Known rows, with every way that one mark hangs from another
{sifir gideb}: [-0.132  0.592 -0.896 -0.205 -0.374 -0.522 -0.493 -0.904 -1.064  0.241
  0.242  0.274  0.887 -0.732  0.319 -0.991  0.429 -0.472  0.146 -0.272
  0.795 -0.302  0.317]
{gideb {norok {zatub kive kizip} zolod} sifir}: [ 0.537  0.297  1.233 -0.660 -1.280 -0.573 -5.126  1.333  1.131 -0.724
  0.644  0.940  0.875 -0.261 -3.463 -2.259  0.871  0.942 -0.017  1.152
  1.054  0.298 -0.763]
{zolod dupu norok}: [ 0.203  0.492 -0.445  1.390 -1.341 -0.974 -0.617  1.727  0.075  1.052
 -1.728 -0.259  0.475  0.268 -0.348 -0.319  0.504 -0.727  0.852  1.969
 -1.251 -1.074  0.455]
{kive {zatub kizip {norok gideb {zolod dupu}}}}: [ 0.285 -0.308 -0.021 -0.275 -1.029 -0.579  0.290  1.387 -0.196 -0.201
 -0.222  0.568 -0.108  0.285 -2.614 -1.446  0.708  0.073 -0.165  0.813
 -0.763  1.113 -0.096]
{zatub kive kizip {norok {zolod dupu}}}: [ 1.147  0.386 -0.484 -0.491 -1.008 -1.211  1.067  2.018 -1.049 -0.464
 -1.248 -0.365 -0.129  0.268 -1.690 -3.087  0.070  0.661  0.637  2.135
 -0.448  0.032 -0.240]
{zolod dupu {norok gideb} suvita}: [ 0.006  0.657 -0.429  1.931 -1.362 -0.745 -1.936  1.880  0.649  1.452
 -2.120  0.675  1.160  0.649 -0.367 -0.309 -0.029 -0.136  1.017  2.295
 -2.995 -1.728  1.472]
{gideb {norok zatub zolod} sifir}: [-0.109  0.360  1.446 -0.213 -1.470 -0.096 -5.286  1.150  1.861 -0.250
  1.007  1.060  1.063 -0.495 -2.799 -1.294  0.913  0.461 -0.155  0.752
  1.527  0.170 -0.260]
{sifir {gideb {norok {zatub kive}}}}: [ 0.558  0.267 -0.444 -0.308 -0.502 -0.352 -1.677 -0.157 -0.459 -0.022
  0.474  0.225  1.155 -0.781 -1.530 -1.297  1.159 -0.087  0.382  0.244
  0.787 -0.650 -0.180]
{kive {zatub kizip {norok gideb}}}: [ 0.441 -0.317 -0.059 -0.673 -0.826 -1.028  0.603  1.239 -0.792 -0.380
 -0.535  0.416  0.434  0.054 -2.500 -1.808  0.425  0.294 -0.422  0.285
 -0.601  1.592 -0.475]
{kizip zatub}: [-0.330  0.466 -0.275 -1.124 -0.536  0.184 -1.954  0.466  0.340 -0.381
 -0.441  0.240  0.818 -0.567 -0.295 -0.878  1.316 -0.836  0.142  0.140
 -0.583  1.786 -0.366]
{norok gideb zatub}: [-0.318  0.427 -0.047 -0.029 -0.830  0.937 -1.646  0.073  1.993  0.209
  1.179  1.896 -0.150 -0.012 -1.132 -0.556  1.835  0.428 -0.355  0.528
 -1.112  1.138 -0.177]
{kizip {zatub norok}}: [ 0.113  0.398 -0.217 -1.114 -0.710 -0.046 -0.732  1.286  0.260 -0.448
 -0.983 -0.299  1.241 -0.621 -0.631 -1.298  0.915 -0.636  0.110  0.464
 -0.317  1.586 -0.173]
{sifir {gideb {norok zatub {zolod dupu}}}}: [ 0.143  0.203 -0.279  0.071 -0.764  0.233 -2.002  0.031  0.231  0.366
  0.891  0.436  0.712 -0.691 -1.281 -0.483  1.279 -0.438  0.507  0.550
  1.036 -1.026  0.203]
{gideb {norok {zatub kizip} {zolod dupu suvita}} sifir}: [ 0.016  0.232  1.117 -0.048 -1.471 -0.425 -5.979  1.708  1.368 -0.200
 -0.009  1.129  1.336 -0.271 -3.133 -1.388  0.345  0.738  0.191  1.496
  0.795 -0.444 -0.421]
{suvita zatub zolod}: [-0.753 -0.374 -1.146 -1.388 -0.834 -1.750  1.082 -0.530 -0.453  0.013
 -0.127  1.121 -0.783 -0.712  0.731 -0.633  0.376 -0.827  0.002  0.525
  1.025  0.906  0.694]
{suvita zatub}: [-0.370  0.096 -0.755 -0.591 -1.027 -1.101 -0.124 -0.340 -0.524  0.042
 -0.380  1.236 -0.092 -0.623  0.378 -1.071  0.498 -0.200 -0.271  0.469
  0.776  1.090  0.366]
{zatub {norok gideb}}: [ 0.173  0.374  0.110  0.671 -1.009 -0.286  1.178  1.405  0.222  0.445
 -0.502  0.076  0.667 -0.225  0.120 -1.338 -0.037  0.313 -0.239  0.555
 -0.297  0.363  0.215]
{zatub kive kizip {norok gideb}}: [ 1.453  0.262 -0.325 -0.180 -0.634 -1.247  1.379  1.691 -1.253 -0.491
 -1.310 -0.083  0.298  0.250 -1.318 -3.349 -0.092  1.329  0.036  1.360
 -1.274  0.591 -0.706]
{suvita {zatub {norok gideb}} {zolod dupu}}: [-0.358 -0.647 -1.276  0.268 -1.024 -1.341  1.815  0.583  0.055  0.341
 -1.025  0.836 -0.880 -0.316  0.715 -0.257  0.355 -0.632  0.138  1.475
 -0.225 -0.246  0.740]
{norok {zatub kive kizip} {zolod suvita}}: [ 0.063  0.847 -0.397 -2.338 -1.096 -0.186 -2.421  0.594  1.139 -0.504
  0.788  1.811 -0.046  0.177 -2.931 -2.316  1.248  0.599  0.631  1.829
 -0.271  1.066  0.664]
{zatub kizip {norok gideb}}: [ 0.746  0.033  0.100 -0.198 -0.815 -0.856  1.314  1.767 -0.880  0.080
 -0.929  0.002  0.642 -0.145 -0.390 -2.073 -0.608  0.976 -0.340  0.726
 -0.087  0.842 -0.699]
{kive zatub}: [-0.414  0.070 -0.235 -0.692 -0.840 -0.810 -0.638  0.205 -0.421 -0.218
  0.018  0.688  0.270 -0.174 -1.999 -1.111  1.064 -0.607 -0.184 -0.136
 -0.359  1.565 -0.067]

Rows
[ 0.240 -0.226 -0.182 -0.893 -1.087 -0.996  0.359  1.477 -0.646 -0.377
 -0.483  0.250  0.137  0.064 -2.787 -1.628  0.516 -0.168 -0.025  0.828
 -0.035  1.237 -0.162]
{kive {zatub kizip {norok {zolod dupu}}}}
[ 0.736  0.914 -0.536 -1.472 -1.222 -1.679 -1.931  1.552  0.153  0.143
 -1.460  0.807  1.639  0.264 -2.740 -2.326  0.223  0.578  0.900  2.115
 -1.236  0.175  1.054]
{zolod {norok {zatub kive kizip}} suvita}
[ 0.265  0.652  0.368 -0.640 -0.991  0.626 -3.748  0.141  2.314 -0.707
  1.769  2.442 -0.775  0.622 -2.890 -2.157  1.898  1.317 -0.271  1.443
 -1.039  1.101  0.021]
{norok {gideb sifir} {zatub kive kizip} zolod}
[-0.429  0.049 -0.768  0.076 -1.003 -1.502  0.621  1.133  0.048  0.814
 -1.006 -0.158 -0.246 -0.034  0.212 -0.077  0.331 -1.222  0.860  1.446
 -0.544 -0.689  0.606]
{suvita {zolod dupu norok}}
[-0.414  0.343 -0.390  1.078 -1.180  0.352 -1.896  0.506  1.137  0.659
  0.134  2.046 -0.844  0.574 -0.205 -0.702  0.788  0.263  0.459  1.835
 -2.043 -0.543  1.382]
{norok gideb {zolod dupu {suvita {zatub kive kizip}}}}
[-0.051  0.774 -0.638  1.113 -1.451 -1.358 -1.797  1.945  0.046  1.214
 -2.526  0.201  1.508  0.336 -0.616 -0.606 -0.317 -0.475  1.242  2.336
 -1.943 -1.593  1.395]
{zolod dupu norok suvita}
[ 0.479  0.504 -0.650 -1.833 -0.679 -0.613 -1.256  0.416  0.040 -0.760
  0.077  1.073  0.084 -0.116 -2.484 -2.372  1.420  0.670  0.154  1.174
 -0.271  1.517 -0.966]
{norok {zatub kive kizip}}
[ 0.581 -0.535 -1.117 -1.212 -0.736 -2.398  1.337  0.349 -0.948 -0.727
 -1.018  0.977 -0.647 -0.188 -0.649 -2.449 -0.035  0.526 -0.160  1.352
 -0.022  0.736  0.211]
{suvita {zatub kive kizip {norok {gideb sifir}}} zolod}
[ 0.094  0.853  0.250 -0.896 -1.041  0.330 -4.579  0.298  2.299 -0.591
  1.234  2.755 -0.059  0.672 -3.135 -2.346  1.337  1.499 -0.003  1.731
 -1.540  0.737  0.694]
{norok {gideb sifir} {zatub kive kizip} {zolod suvita}}
[ 0.100  0.267  1.182 -0.037 -1.233 -0.572 -5.031  1.154  1.104 -0.370
  0.120  0.775  1.653 -0.661 -2.609 -1.467  0.598  0.602 -0.298  0.472
  1.195  0.259 -0.951]
{gideb {norok zatub} sifir}
[ 0.400  0.119  0.402 -0.399 -1.284 -0.142 -3.043  1.905  0.813  0.084
  0.005  0.730  0.517 -0.148 -2.835 -1.411  1.066  0.343  0.866  1.855
 -0.190 -0.448 -0.296]
{gideb {norok {zatub kive kizip} {zolod dupu suvita}}}
[ 0.602  0.545 -0.536 -1.148 -0.596 -0.330 -0.704  1.221  0.013 -0.828
 -1.237 -0.381  1.015 -0.346 -1.291 -2.199  1.282 -0.406  0.389  0.919
 -1.176  1.413 -0.161]
{kizip {zatub kive norok}}
[ 1.201  0.478 -0.272 -1.210 -0.963 -1.366  1.295  1.798 -1.120 -0.625
 -0.802 -0.287  0.034  0.105 -1.752 -3.482 -0.089  0.830  0.416  1.670
  0.125  0.668 -0.108]
{zatub kive kizip {norok zolod}}
[ 0.790  0.563 -0.390  0.014 -1.235 -2.113 -2.526  0.941 -0.136  0.205
 -1.865  1.496  1.344  0.499 -1.577 -2.399 -0.389  1.072  0.266  1.966
 -1.890 -0.255  1.516]
{zolod {norok {gideb sifir}} {suvita {zatub kive kizip}}}
[ 0.322 -0.201 -0.376 -0.025 -1.245 -0.998 -0.206  0.771 -0.185 -0.156
 -0.695  1.223 -0.239 -0.147 -0.440 -1.634 -0.014  0.640 -0.421  1.407
  0.497  0.597  0.272]
{suvita {zatub kizip {norok {gideb sifir} {zolod dupu}}}}
[-0.099  0.111  1.051  0.652 -1.499 -0.953 -5.159  1.511  0.510  0.048
 -0.571  0.881  1.228 -0.350 -1.725 -1.343 -0.319  0.476  0.141  1.235
  0.819 -0.817  0.006]
{gideb {norok {zolod dupu {suvita {zatub kizip}}}} sifir}
[ 0.034  0.386  0.089 -0.664 -0.815  0.703 -0.986  1.241  1.234 -0.202
 -0.064  0.192  0.600 -0.287 -0.594 -0.991  1.272 -0.533  0.075  0.650
 -0.819  1.426  0.371]
{kizip {zatub {norok gideb zolod}}}
[ 0.760 -0.037  0.453 -0.767 -0.934 -0.560 -2.032  1.551 -0.011 -0.245
 -0.068  0.282  0.792 -0.492 -2.523 -1.836  1.038  0.567  0.298  0.922
  0.404  0.527 -1.300]
{gideb {norok {zatub kive kizip}}}
[ 0.496  0.480 -0.363 -0.180 -0.732  0.552 -1.154  1.346  1.041 -0.506
 -0.648  0.107  0.239  0.096 -1.192 -1.606  1.756 -0.387  0.500  1.403
 -2.017  0.825  0.279]
{kizip {zatub kive {norok gideb {zolod dupu}}}}
[ 0.495  0.075 -0.293 -0.606 -0.499 -0.408 -1.666 -0.018 -0.716  0.042
  0.435  0.226  1.248 -0.879 -1.337 -1.109  0.767  0.023  0.212  0.090
  1.278 -0.419 -0.486]
{sifir {gideb {norok {zatub kizip}}}}
[-0.999  0.803 -0.232  0.296 -1.339  0.070 -1.919  0.840  0.837  0.804
 -0.053  1.008  0.011  0.044 -0.018 -0.418  0.302 -0.612  0.818  1.443
 -0.473 -0.553  1.357]
{norok {zolod dupu suvita}}
[-0.278  0.502  1.481  0.316 -1.435 -0.735 -5.119  1.360  0.864  0.112
  0.076  0.676  1.591 -0.477 -1.639 -1.483 -0.337  0.389  0.070  0.620
  1.116 -0.455  0.328]
{gideb {norok {zolod suvita}} sifir}
[ 0.726  0.804  0.106  0.254 -1.180 -0.643 -2.334  0.923  1.537  0.091
 -0.175  1.066  0.662  0.506 -2.339 -1.706  1.390  0.603  0.105  1.591
 -1.562  0.223  0.582]
{zolod {norok {gideb sifir} {zatub kive}}}
[ 0.090  0.329 -0.850  1.732 -1.479 -1.122 -1.743  1.424  0.529  1.248
 -2.302  1.254  0.824  0.544 -0.341 -0.326  0.139 -0.069  0.813  2.524
 -2.644 -1.521  1.824]
{zolod dupu {norok gideb} {suvita zatub}}
